Each row was made from one small tree. Brackets hold a mark, then the marks that hang from it, in the order of their numbers. Every link used is in the known rows. Write each row's tree.
Known rows
{q_469 {q_91 q_108 q_676}}: [-1.01  1.42 -1.30  1.69 -1.73  0.47  1.54  0.86 -0.42  3.42  0.54 -0.67
  0.59  1.10  2.88  0.83  1.22 -0.60  0.50  0.35]
{q_108 {q_44 {q_676 q_570}}}: [ 2.50  1.46  0.27  0.32 -0.39 -0.51 -0.06 -1.28  0.10 -1.10  1.40 -0.45
 -2.92  0.39 -0.86 -1.03 -1.88 -0.14 -0.72 -0.83]
{q_108 {q_44 q_676} {q_91 q_216}}: [ 1.80  0.72 -1.39 -1.29 -0.88 -1.93 -0.21 -1.08 -1.22  2.38 -0.54 -0.51
 -0.60 -0.29 -0.11 -1.64 -3.71 -0.53 -0.11  1.26]
{q_91 q_108 q_216 q_469 {q_676 q_570}}: [ 0.02  3.53 -2.14  2.69 -4.00  0.08  3.23 -0.82  0.14  5.53  2.72  1.98
 -1.71  2.03  4.00  0.26  1.80  0.16  0.14 -0.55]
{q_91 q_108}: [-1.18 -0.05 -0.55  0.85 -0.65 -0.66  0.46  0.30 -0.06  1.65  0.51  0.59
 -0.52  0.53  1.49 -0.02  0.25 -0.04  0.30  0.30]
{q_570 {q_676 {q_91 q_108 q_469}}}: [-1.20  1.52 -0.34  0.26 -1.27 -0.40  0.58 -0.49  0.81  3.04  2.52  1.37
 -0.08 -0.13  2.32 -1.49  3.12 -0.41 -1.22 -1.43]
{q_676 {q_91 q_216 q_469} q_570}: [ 1.73  2.98  0.17  0.88 -4.40 -0.34  0.59 -0.36  0.83  2.35  2.52  2.32
 -1.64  0.19  1.92  0.39  2.48  0.87  0.00 -2.11]
{q_676 {q_91 q_108 q_216 q_469}}: [-0.83  1.42 -0.96  1.61 -3.72 -1.41  0.59  0.54  0.85  4.99  1.94  2.20
 -0.69  0.01  3.24  0.06  1.96  0.35  0.06 -1.38]
{q_91 {q_108 {q_44 q_676}}}: [-0.06 -0.13 -0.89  1.04  0.27 -1.55 -0.09 -0.41  0.17  1.61  0.81 -0.61
 -2.05  0.21  0.35 -1.29 -2.39 -0.71 -0.71 -0.06]
{q_676 {q_91 q_108 q_216} q_570}: [ 1.05  3.39 -0.07  1.13 -5.09 -0.85  0.88  0.55  0.25  2.57  2.22  2.25
 -2.31  0.24  1.84  0.62  1.26  0.72  1.08 -0.86]
{q_44 {q_108 {q_91 q_216 q_469}} q_676}: [ 0.99  0.78 -2.15 -0.89 -0.99 -0.48  1.49 -0.85 -1.93  4.89 -0.14 -0.12
 -0.36  0.14 -1.00 -1.70 -0.50 -0.48 -2.40  0.95]
{q_91 {q_108 {q_44 q_676}} q_216 q_469}: [-0.64  0.46 -2.12  1.79 -1.29 -1.99  0.41 -0.86  0.07  4.63  1.50  0.50
 -1.95  0.10  2.41 -1.11 -1.63 -0.71 -0.99 -0.42]
{q_469 {q_91 q_108 q_216 q_676}}: [-1.11  2.48 -2.10  1.84 -3.28  0.15  1.94  0.91 -0.99  5.15  0.39 -0.36
  0.49  0.38  3.25  1.30  0.51 -0.68  0.97  0.89]
{q_216 {q_91 q_676}}: [ 1.50  1.52 -0.49 -0.32 -1.08 -0.44  1.65  0.09  0.55  2.35  0.19  0.06
  0.58  1.30  0.44 -1.48  0.07 -0.27  0.20  1.40]
{q_469 {q_91 q_216 q_676}}: [ 0.03  2.46 -1.57  0.95 -2.66  0.76  1.51  0.64 -0.90  3.45 -0.12 -0.94
  0.98 -0.06  1.77  1.30  0.24 -0.65  0.67  0.67]
{q_216 {q_91 {q_676 q_570}}}: [ 2.91  3.09  0.19 -0.15 -2.38  0.02  2.03 -0.46  0.55  1.32  1.32  0.77
 -0.86  2.00  0.64 -1.18  0.86  0.20  0.43  0.84]
{q_676 {q_91 q_108} q_570}: [ 1.15  2.36  0.78  1.03 -3.43 -0.57  0.52  0.50  0.87  0.89  2.38  1.97
 -2.21  0.85  1.41  0.21  1.85  0.78  0.60 -1.50]
{q_91 q_108 q_216 q_676}: [-0.93  2.34 -2.46  1.78 -2.81 -0.21  2.47  0.19 -0.31  5.18  0.73  0.57
 -0.35  0.82  2.22  0.27 -0.55 -0.45  0.58  0.98]
{q_44 q_108 {q_676 q_570}}: [ 2.29  1.84 -0.23  0.04 -0.49  0.99  1.42 -0.49 -1.14  0.06  1.06 -0.74
 -2.88  0.33 -3.35 -0.88 -0.23 -0.22 -2.26 -0.27]
{q_469 {q_91 q_108 q_216}}: [-1.47  0.95 -1.11  1.08 -2.74 -0.54  0.35  1.25 -1.39  3.22  0.05  0.01
  0.21 -0.50  2.96  1.42  0.66 -0.30  1.12  0.70]
{q_91 q_108 q_469 q_676}: [-1.38  0.97 -1.92  2.36 -1.15 -0.06  2.30 -0.48  0.90  4.90  1.78  0.96
 -0.08  2.00  3.41 -0.35  1.65 -0.28 -0.64 -0.52]
{q_469 {q_91 {q_676 q_570}}}: [ 1.47  3.11 -0.07  1.06 -2.38  1.56  1.65  0.10 -0.41  0.79  1.22 -0.54
 -0.42  1.30  1.44  1.17  1.69 -0.05  0.47 -0.49]
{q_44 {q_108 {q_91 q_469}}}: [ 0.46 -0.36 -0.99 -1.03  0.15 -0.18  1.38 -0.20 -0.77  3.52  0.51  0.26
  0.62  1.19  0.21 -1.73  1.09 -0.38 -1.02  0.53]

Which tree is each row?
[ 0.49  3.92 -1.70  2.07 -4.01  0.19  3.04 -0.43 -0.39  4.15  1.89  1.28
 -1.81  1.53  2.42  0.57  0.27  0.06  0.89  0.44]	{q_91 q_108 q_216 {q_676 q_570}}
[ 2.48  1.38 -0.61 -0.81 -0.57  0.24  1.64 -1.41 -1.35  2.24  1.26  0.29
 -1.65  1.60 -1.22 -1.89  0.98  0.04 -2.67 -0.24]	{q_44 {q_108 {q_91 q_469}} {q_676 q_570}}
[ 1.48  4.07 -0.92  1.18 -3.96  1.27  2.00  0.07 -1.04  2.45  0.99 -0.28
 -0.44  0.61  1.88  1.57  1.09 -0.04  0.95  0.15]	{q_469 {q_91 q_216 {q_676 q_570}}}
[ 0.52  3.01 -0.40  1.77 -4.94 -0.92  1.12  0.00  0.82  3.90  3.08  2.96
 -2.14  0.73  3.38  0.43  2.71  0.84  0.24 -1.85]	{q_676 {q_91 q_108 q_216 q_469} q_570}
[ 1.01  2.29 -2.01 -0.50 -2.38 -0.35  2.04 -0.68 -1.03  4.26 -0.53  0.24
  1.15  0.94  1.25 -0.50 -1.09 -0.22  0.78  1.69]	{q_108 {q_91 q_216 q_676}}
[ 2.24  3.40  0.46  0.31 -4.49 -0.19  0.46  0.20  0.25  0.89  1.69  1.62
 -1.81 -0.28  0.37  0.60  0.97  0.78  0.85 -1.12]	{q_676 {q_91 q_216} q_570}
[ 0.78  1.95 -2.80 -0.07 -2.10  0.25  3.36 -0.48 -1.02  7.12  0.66  0.21
  0.79  1.46  0.94 -1.43  0.21 -0.77 -0.68  1.45]	{q_44 {q_108 {q_91 q_216 q_469 q_676}}}
[ 1.95  3.42 -1.67  0.30 -3.54  0.08  2.72 -1.61 -0.50  4.57  1.51  1.68
 -0.12  2.26  3.06 -0.45  1.22  0.37  0.21  0.15]	{q_108 {q_91 q_216 q_469 {q_676 q_570}}}
[ 0.57  2.95 -0.92  2.00 -2.47  0.49  2.57 -0.39  0.28  2.49  2.02  0.99
 -1.72  2.16  1.97  0.07  0.96  0.12  0.43 -0.13]	{q_91 q_108 {q_676 q_570}}
[ 1.61  3.91 -1.20  1.19 -3.41  0.81  2.49 -0.75 -0.34  2.55  1.31  0.67
 -1.35  1.01  0.85  0.53 -0.07  0.16  0.57  0.19]	{q_91 q_216 {q_676 q_570}}
[ 2.40  3.84 -1.30 -0.32 -3.64  0.19  2.55 -1.11 -1.05  3.29  0.69  0.98
 -0.33  1.76  1.52 -0.22 -0.30  0.31  1.01  1.17]	{q_108 {q_91 q_216 {q_676 q_570}}}
[-0.31  1.14 -1.15  1.70 -3.39 -2.26  0.28  0.48  1.55  5.25  2.65  1.82
 -1.31 -0.04  3.78 -0.71  0.07 -0.26  0.90 -1.30]	{q_676 {q_91 {q_108 q_44} q_216 q_469}}
[ 1.27  0.81 -0.49  0.30 -0.71  0.17  0.61  0.13  0.43  2.73  1.40 -0.16
 -1.49 -0.27 -2.25 -1.52  1.32 -0.28 -3.30 -1.69]	{q_44 q_108 {q_676 {q_91 q_469}}}
[-0.96 -0.17 -0.39  1.04 -0.78 -1.11 -0.40  1.06 -0.08  1.86  0.87 -0.74
 -0.31  0.06  3.05  0.21 -0.50 -0.96  1.65  0.17]	{q_469 {q_91 {q_108 q_44}}}
[-1.26  2.41 -1.14  0.41 -2.84 -0.75  1.00 -0.46  0.30  4.63  2.34  1.67
 -0.25 -0.74  2.69 -1.00  2.42 -0.52 -0.72 -0.91]	{q_570 {q_676 {q_91 q_108 q_216 q_469}}}
[-0.22  2.03 -2.22  1.64 -2.12  0.34  2.14 -0.72  0.26  4.90  1.00  0.65
  0.27  0.77  2.36  0.01  0.74 -0.26 -0.48 -0.13]	{q_91 q_216 q_469 q_676}
[ 2.61  2.26 -0.96  0.30 -1.71 -0.60  1.91 -1.78  0.83  3.22  2.39  0.95
 -0.73  2.86  3.17 -1.66 -0.06 -0.07  0.62 -0.42]	{q_108 q_44 {q_91 q_469 {q_676 q_570}}}
[ 0.00  2.59 -1.26  2.50 -2.45  0.38  2.77 -0.94  0.86  3.83  2.84  1.66
 -1.53  2.69  3.54 -0.10  2.44  0.20 -0.41 -1.14]	{q_91 q_108 q_469 {q_676 q_570}}
[ 1.64  1.02 -1.29 -0.59 -0.40 -0.87  1.24 -0.76  0.38  2.98  0.35 -0.47
  0.69  1.56  1.50 -1.73 -2.32 -0.74  1.15  1.18]	{q_108 q_44 {q_91 q_676}}
[ 0.62  2.05  0.44  1.61 -3.41 -0.69  0.74  0.04  1.46  2.23  3.30  2.64
 -2.01  1.35  3.03 -0.04  3.35  0.93 -0.18 -2.44]	{q_676 {q_91 q_108 q_469} q_570}
[ 1.63  3.16 -0.34  0.76 -2.94 -0.66  2.61 -0.06  0.50  2.93  1.88  1.42
 -1.33  2.55  2.18 -1.15  1.08  0.25  0.76  1.02]	{q_216 {q_91 q_108 {q_676 q_570}}}
[ 2.71  1.01 -0.16 -0.53 -0.56 -1.32  0.14 -2.15 -0.08  1.00  1.65  0.57
 -1.73  1.61  1.31 -2.03 -0.70  0.16 -1.18 -0.89]	{q_108 {q_44 {q_676 q_570}} {q_91 q_469}}
[ 0.34  0.61 -1.87 -0.79 -1.49 -0.46  1.82 -0.14 -1.36  5.18  0.35  0.60
  0.48  0.61  0.59 -1.24  0.32 -0.50 -0.61  1.11]	{q_44 {q_108 {q_91 q_216 q_469}}}
[-1.17 -0.68 -1.12  1.73 -0.20 -1.56  0.26 -0.23  1.17  3.37  2.13  0.90
 -0.99  1.01  3.68 -1.07 -0.09 -0.60  0.37 -0.68]	{q_91 {q_108 q_44} q_469}
[ 0.55  1.93 -2.30  0.12 -2.32 -0.38  2.17 -1.03 -0.45  5.71  0.40  0.99
  1.34  1.50  2.88 -0.71  0.42 -0.06 -0.07  0.79]	{q_108 {q_91 q_216 q_469 q_676}}
[-0.79  0.47 -0.18  1.44 -2.13 -1.01  0.29  0.50  1.51  3.24  2.08  1.95
 -0.52  0.62  2.82 -0.34  2.56  0.40 -0.45 -1.85]	{q_676 {q_91 q_108 q_469}}
